Each row was made from one walk, in order. Every step used is in the known rows, and no mark comes twice. Write each row's walk.
Known rows:
dubo/rozuv/doku/gotu/furef: [-19  11 -10 -14 -14   3   0  14  11 -72   5  21  -8  -1  16  -6  -1 -21
   3  60  34   9   1  -6  53 -19   5  -5  -3   4  27  11 -11  -4 -17]
gotu/furef/rozuv/dazi/dubo: [ -1  34 -12  -5 -26 -16 -29   8  32 -41  -1  -9   5  32  27   6 -12  16
 -30  11  65 -45 -10  -6  22 -10 -11 -18  -5  12  26   5  -9  52   3]
dubo/rozuv/dazi/furef: [-14  40 -10   9   5   6  -8   0  15 -68   0 -21  -6  24  33  13  -8 -20
  23  31  54 -58   6   0  26 -22   0 -33  -5   1   9  15  -6  32  42]
dubo/gotu/rozuv/dazi/furef: [-11  34  12  30   2  14 -32   5  15 -36 -20 -38  -1  -1  17  26   1   1
 -10  16  53 -67  23 -14  45 -12 -11 -26 -18   6  24  -2  17   1  21]
dazi/dubo/gotu/furef/doku: [ -1  18   5 -11 -16   5   1  21  36 -34   5   0   3  -2   5 -28   9 -25
   0  19  39  -9  -3   0  45  -8  -7  -6  -8   6  41 -13  11  -2 -23]
gotu/furef/rozuv/dazi: [ -1  27 -20  -1 -23  -1 -39   0  17 -33   0 -14 -12  30  30  14 -22  20
 -27  20  44 -46   0   4  31  -3  -8  -8   1  12  22  18  -7  33  -5]
dazi/gotu/rozuv/doku/dubo: [-20 -12 -11  20 -12  31 -15  15  36 -13  -3 -25   4  -4   3  -6 -26 -11
  -8  50  22 -14  25  23  53  -3   4 -28  -3 -15   1   2  -2 -29  -8]
furef/dubo/gotu/rozuv: [-19  11  14   4 -17  10 -17   7  19 -33  -7 -21  12  -7  12  40  -9  -4
   6  15  32 -10  14 -25  41   8 -22   0  -8   0  24  12  24 -37   1]
doku/furef/gotu/rozuv: [-29  26  -2  -5 -17   9 -25   1  27 -16  -7  10  -9   9   7  13   2  -4
   4  15  35   4 -14  24  16  16  14 -24   5 -15  28  18 -12  11  -3]
doku/furef/gotu/rozuv/dazi/dubo: [-22  36  19 -14 -16  -6 -22   3  39 -23 -18  14   5  16   9  18  12   4
 -11  -5  79 -11 -24   0  -6  11   5 -40  -3 -12  35  11 -14  48  24]
furef/gotu/rozuv/dazi/dubo: [-30  51  17  12 -14  -2 -16   5  39 -32 -18  -8   5  17  14  16   3   0
  -5  -4  80 -32 -12  -2   7   0  -2 -37  -2 -13  35   5 -14  51  22]
dubo/gotu/rozuv: [ -9  24   0  15 -14  17 -25  11  19 -25  -4 -25   3  -7  14  16  -1  -1
 -11  21  37 -23   5  -3  45  -2  -3 -12  -8  -4  31   2  16 -23  -3]
doku/rozuv/dazi: [-11  31   6 -18 -16  29 -30  15  -7 -33  -5   3 -15  15  27  10   1 -13
  -3   9  62 -24  -4  18  18   4  -3 -28   9 -16  17  13 -10  17   6]
furef/dubo: [-20  10   1 -14 -16  13 -12   7  15 -30  21  -5   2  12  20  22 -16 -17
  32  14  19  -9   3  -5  27   3 -16  -9   8  -7   5  20   0 -10   0]
rozuv/doku/dubo: [-30  -4  -7  -1 -17  36 -15  12  23 -27  24 -14  -7   8   6  -4 -17 -16
  16  45  11  -5   8  27  43 -10  -5 -28  19 -19  -1  10 -25  -2 -21]
gotu/rozuv/doku/dazi/furef: [-39  17  -4  40  -9  37 -22  23  39 -35   5 -21 -16  -6  -7 -18  -7 -32
  13  26  41  -8  38  11  43  -5  -1 -41  -8 -25  15 -18   5 -14 -10]
rozuv/dazi/furef/gotu: [-42  43   1  11   1  15 -19  -2  19 -33   0 -16 -13  22  22   6  -9 -10
  26  14  37 -65   7  16  26 -17   1 -33   9  -3  15  11 -25  42  13]
rozuv/dazi: [ -6  27  -2  -5 -11  19 -26   5  10 -25  11  -7  -8  19  25  13  -5  -1
   4   7  46 -36  -3   3  20  -6  -3 -27   8  -8  17  16  -9  25  17]
dubo/gotu: [-13  14  -6  -8 -11  21 -19  15  14 -27  15 -19   3   0  21   2  -3  -6
   4  25  22 -29  -1   8  48 -12  -5  -6   4  -3  23   4   3 -18  -7]
dazi/furef/rozuv/doku: [-44  -1 -15   0 -19  10 -25  16  31 -50  13 -25  -6   9  10 -14 -22 -13
  12  40  12 -38  25   7  64 -27   0 -25  13   0  -1  -1  -1  11  -8]
dubo/gotu/furef: [  1  21 -16  -1 -13  10 -20  14  18 -25  13  -9   0   2  17  -6  -6  -4
 -12  27  24 -30  -1  14  50  -8  -4   1  -6   7  29  -1  -2 -13 -27]
furef/rozuv: [-21  15 -23  -5 -25  11 -30   7  18 -35  13 -22  -6  21  29   7 -20   4
   1  25  19 -29  -4  13  39 -10  -3  -9  15  -1  12  18  -1  10  -3]
furef/doku: [-14  15   0  -5 -14  27  -7  12  17 -26  18  -2 -20   8  11 -15   0 -30
  29  20  19  -4   1  13  33   1   1 -16  13 -14  21   9   5  -3  -4]
doku/dazi/furef: [-28  30 -18  29   0  37 -20  16  23 -28  19 -24 -17   9  15 -20  -8 -31
  29  20  30 -29  17  27  31 -10  -6 -27  -4 -18  11  -6  -8  -4  -7]
rozuv/dazi/furef: [-14  34   0  13   1  16 -26   5  12 -33   9 -19 -10  17  24   8  -6 -10
  15  13  36 -64  10   6  31 -17  -5 -36   0   0   5   7  -9  26  21]
furef/rozuv/doku: [-34  -8 -15 -16 -29  13 -26  16  28 -41  16 -14  -3  10  11  -7 -21  -4
   1  35  18 -12   9   3  53 -16   2 -16  23  -9  10   8  -1   7 -12]
doku/dazi: [-20  23 -18  12 -12  40 -23  16  23 -18  24 -12 -16  10  18 -14  -7 -21
  18  14  38  -3   3  27  21   2  -6 -18   5 -27  22   1 -10  -9 -10]
rozuv/dazi/dubo/gotu/furef: [  8  32   4  -9 -11  -4 -19  16  29 -31   0  -7  15  11  19  -2   3   5
 -27   8  68 -45  -9 -11  31 -14 -12 -14 -15  10  37  -7  -4  24   0]

Write each row's walk:
[ -3  16 -16  22 -10  14 -19  16  32 -11  -5 -18   7  -1  18  -3 -17  -8
 -12  22  33 -31  10  13  42  -1  10 -20 -13  -8  15   4  13 -23   8]
dazi/gotu/rozuv
[-21  20  14  39   0  35 -11   4  17 -33 -14 -48 -18  -6   5   7  -3 -23
  19  43  17 -34  29  13  58  -1 -18 -22 -10  -1  18   3  13 -31  -9]
dazi/furef/doku/dubo/gotu/rozuv
[-18  33  19  23  -5   6 -23  -1  17 -41 -15 -22  -3  12  16  45 -12  -8
  18   5  45 -45  28 -27  25   4 -23 -31 -13   2   7  15  12   5  28]
gotu/rozuv/dazi/furef/dubo
[-20  33  17   3   9  13   2  -1  -8 -84 -19  -3 -24   9  30  10  13 -28
  35  41  50 -34  11 -19  35 -19  -9 -20  -7   8  24  23   4  10  36]
dubo/rozuv/dazi/furef/doku/gotu
[-33   8  -5  24 -19  39 -22  23  38 -25   9 -10 -14  -5  -6 -16  -7 -24
   0  23  47  20  24  12  32   5   1 -30   0 -35  25  -9   4 -18 -14]
gotu/rozuv/doku/dazi
[-30 -10 -32  -5  -6  32   5  25  48 -48  10  -9   5   1  13 -39 -22 -36
  14  51  47   3  21  21  40 -18  10 -13   0 -27  15  -3   3 -27   9]
dubo/rozuv/doku/dazi/gotu
[-35  -8  -2 -31 -17   5  10  10  30 -73  16   5   9   9  11  14 -19 -34
  37  42  32  15  12 -19  38 -10  -7 -11  12 -13   6  22   2  -8  14]
furef/dubo/rozuv/doku
[ -6  22 -31   1 -27  -1 -31   6  21 -33  12 -13 -11  23  25  -2 -24   7
 -16  30  21 -30  -2  18  42  -5  -2  -3   4   9  18  12  -7  15 -24]
gotu/furef/rozuv
[ -3  28  12  12  -9  17 -33   7  14 -27 -16 -25   2   0  19  31   0  11
 -24  10  58 -41   8 -15  34  -1 -10 -17 -10  -1  33  11  15  -3  17]
dubo/gotu/rozuv/dazi
[ -6  34   7  -9 -13   4 -19  15  27 -32  10  -3   9  18  22   5   4  -5
   0   0  64 -36 -15  -7  13 -12  -8 -34   1  -8  19   4 -12  41  23]
rozuv/dazi/dubo
[-12  15 -24  34  -8  36 -20  19  37  -7  -6 -24  -3  -1  14 -17 -16 -15
  -7  20  48 -14  19  26  30   5   3 -17 -17 -23  23  -5  13 -36   1]
doku/dazi/gotu/rozuv
[-37   9   2  10   1  33 -11  14  22 -39  10 -33   3  -2  15   7 -11 -26
  36  18  25 -25  31  -3  40  -6 -31  -2  -9  -8  15  -2  10 -42  -6]
doku/dazi/furef/dubo/gotu
[ -3  19 -10  12 -14  29  -8   3  17 -18  15  -8 -30  18  10 -13 -11 -23
  18  40   9  -5   5  36  33  10  -8 -12   4  -5  17  13 -16  -4 -33]
gotu/furef/doku/dubo
[-13   9 -11  30  -8  43  -9  18  39 -10 -11 -17 -17  -7   5 -30  -9 -32
   9  20  43   3  26  21  32  13   2 -14 -13 -25  30  -2  25 -44   2]
furef/doku/dazi/gotu/rozuv
[ -7  22  14 -15  -9   6 -19  16  25 -34   0 -16  21   7  22   7   7   0
 -11   4  64 -43 -12 -16  29 -19 -14 -20  -4  -1  31   0   0  21  20]
rozuv/dazi/dubo/gotu
[-14  19   3 -13 -13   6 -12  23  31 -33  12 -15  22  -1  19  -7   5 -12
   0  14  45 -27 -13  -2  40 -19  -8 -15  -1  -3  28  -7   2   3  -2]
dazi/dubo/gotu
[ -7  10   0 -37 -24  -7 -35   9  29 -35  -1   3  10  28  25  17   0  16
 -19   4  62 -25 -26  -7   8  -3  -7 -26   4   2  18  18  -4  45  27]
doku/furef/rozuv/dazi/dubo
[-17  10   0   7 -12  40  -8   3  12 -22  17 -17 -25  13  14  -5  -8 -27
  33  36   9  -4   4  31  32   7 -10 -19  15 -16  10  20 -11  -9 -13]
furef/doku/dubo
[  1  11 -12  -5  -3  19 -20  11  22 -13   1 -12   7  12  28  -2 -17  -1
  -6  16  42 -52   5   9  31 -14   3 -20  -1  -3  10  11   0   3  24]
rozuv/dazi/gotu
[  1  22  15 -23 -15  26 -18  16  -3 -36 -19   6 -24   1  13  -8   9 -21
 -15  21  57 -17   9  10  36  10  -9  -4  -3   0  43   2  11  -8 -20]
dubo/gotu/furef/doku/rozuv/dazi
[-15  34  18  43   1  33 -19  -5  12 -30 -18 -36 -31  13  10  18  -3 -17
  18  28  36 -43  28  11  28   5 -16 -42  -8  -6  10  13   2   8  16]
gotu/rozuv/dazi/furef/doku/dubo
[-25  -5  12 -22 -20  10  -7  13   6 -47  10  25  -3  -8   6  14  -7 -13
  13  36  13  15  16 -24  52  -6 -17   2   0   7  17  13  -7 -23 -34]
rozuv/doku/gotu/furef/dubo
[ 15  25 -31  -3  -2  -3  -5   4  28 -45  -8  -4   5  23  34  -6 -22  -6
 -17  37  60 -48   3  10  29 -13  10 -10 -16  10  20  15  -3  11  25]
dubo/rozuv/dazi/gotu/furef
[-17  34   2   5   5  13   3   0  16 -71  -4 -14 -21  21  22   0   0 -36
  37  31  51 -40  14  -4  27 -14   0 -29  -2  -1  17  16   8  23  42]
dubo/rozuv/dazi/furef/doku
[-21  21   0  13  -3  24  -6  12  17 -35  13 -14 -22   6   9 -21   0 -40
  42  24  11 -29  18  15  44 -10   2 -28   5  -5  11   1   6   2   1]
dazi/furef/doku
[ -6   4  -7 -31 -21   7 -44  -2  12 -27   2  -3  -6  27  26  24  -9  20
 -16  15  42 -25 -16   4  16   4  -3 -16  12   2  15  29  -5  26  20]
doku/furef/rozuv/dazi
[-15  -8   6 -16 -21  15 -28  18  30 -20   7  16  -4  -6  -8   2   3 -14
  -7  24  32  24   1   3  35  10  14 -34   3 -19  15   3   4  -7  -3]
gotu/rozuv/doku/furef
[  4   3 -22  14  -6  29  -1   8  27  -8   5 -12 -17  10  14 -29 -22 -24
   9  48   7 -21  15  42  45   2  -2  -8  -4   0  10  11  -7 -26 -26]
dazi/gotu/furef/doku/dubo
[-10   8 -34   0  -7  11  10   9  41 -45   3  -7   5  13  24 -11 -32 -29
  14  39  47  -1  18  11  24   3  -9  10 -19  -5  17  12   4 -37   1]
doku/dazi/gotu/furef/dubo/rozuv
[ -6  33 -10  -8  -7   7 -11   1  12 -58   3 -10  -5  25  34  18  -8 -10
   9  25  61 -31  -9  -1  15 -11   0 -22   2  -6  18  25  -7  28  39]
dubo/rozuv/dazi
[-27  18  25 -21  -4  21 -18  12  -7 -54 -19 -18   1   1  23  30  -4 -18
  15  16  51 -47  24 -13  37  -4 -30 -12  -3   3  11   8  11 -15   9]
doku/rozuv/dazi/furef/dubo/gotu
[-30  22 -23  13 -13   7 -29   9  20 -45   9 -32  -9  19  27   2 -20  -6
  11  32  14 -54  11  13  50 -21  -4 -19   6   7   4   8   0  14   1]
dazi/furef/rozuv
[ -1  15 -23  -8   1   8  -4   4  25 -47  -7 -13   9  20  38   3 -18  -9
  -1  34  56 -47  -1   4  28 -17   8 -15  -6  -2  13  21   2   6  45]
dubo/rozuv/dazi/gotu
[  6   6  -8 -10  -8   3 -13   4  26 -19  -3  -1  11  15  23  15 -28  -2
  -5  15  39 -41  17  -7  29   0 -12  -3 -13  10   9  16   3  -9   8]
rozuv/dazi/gotu/furef/dubo
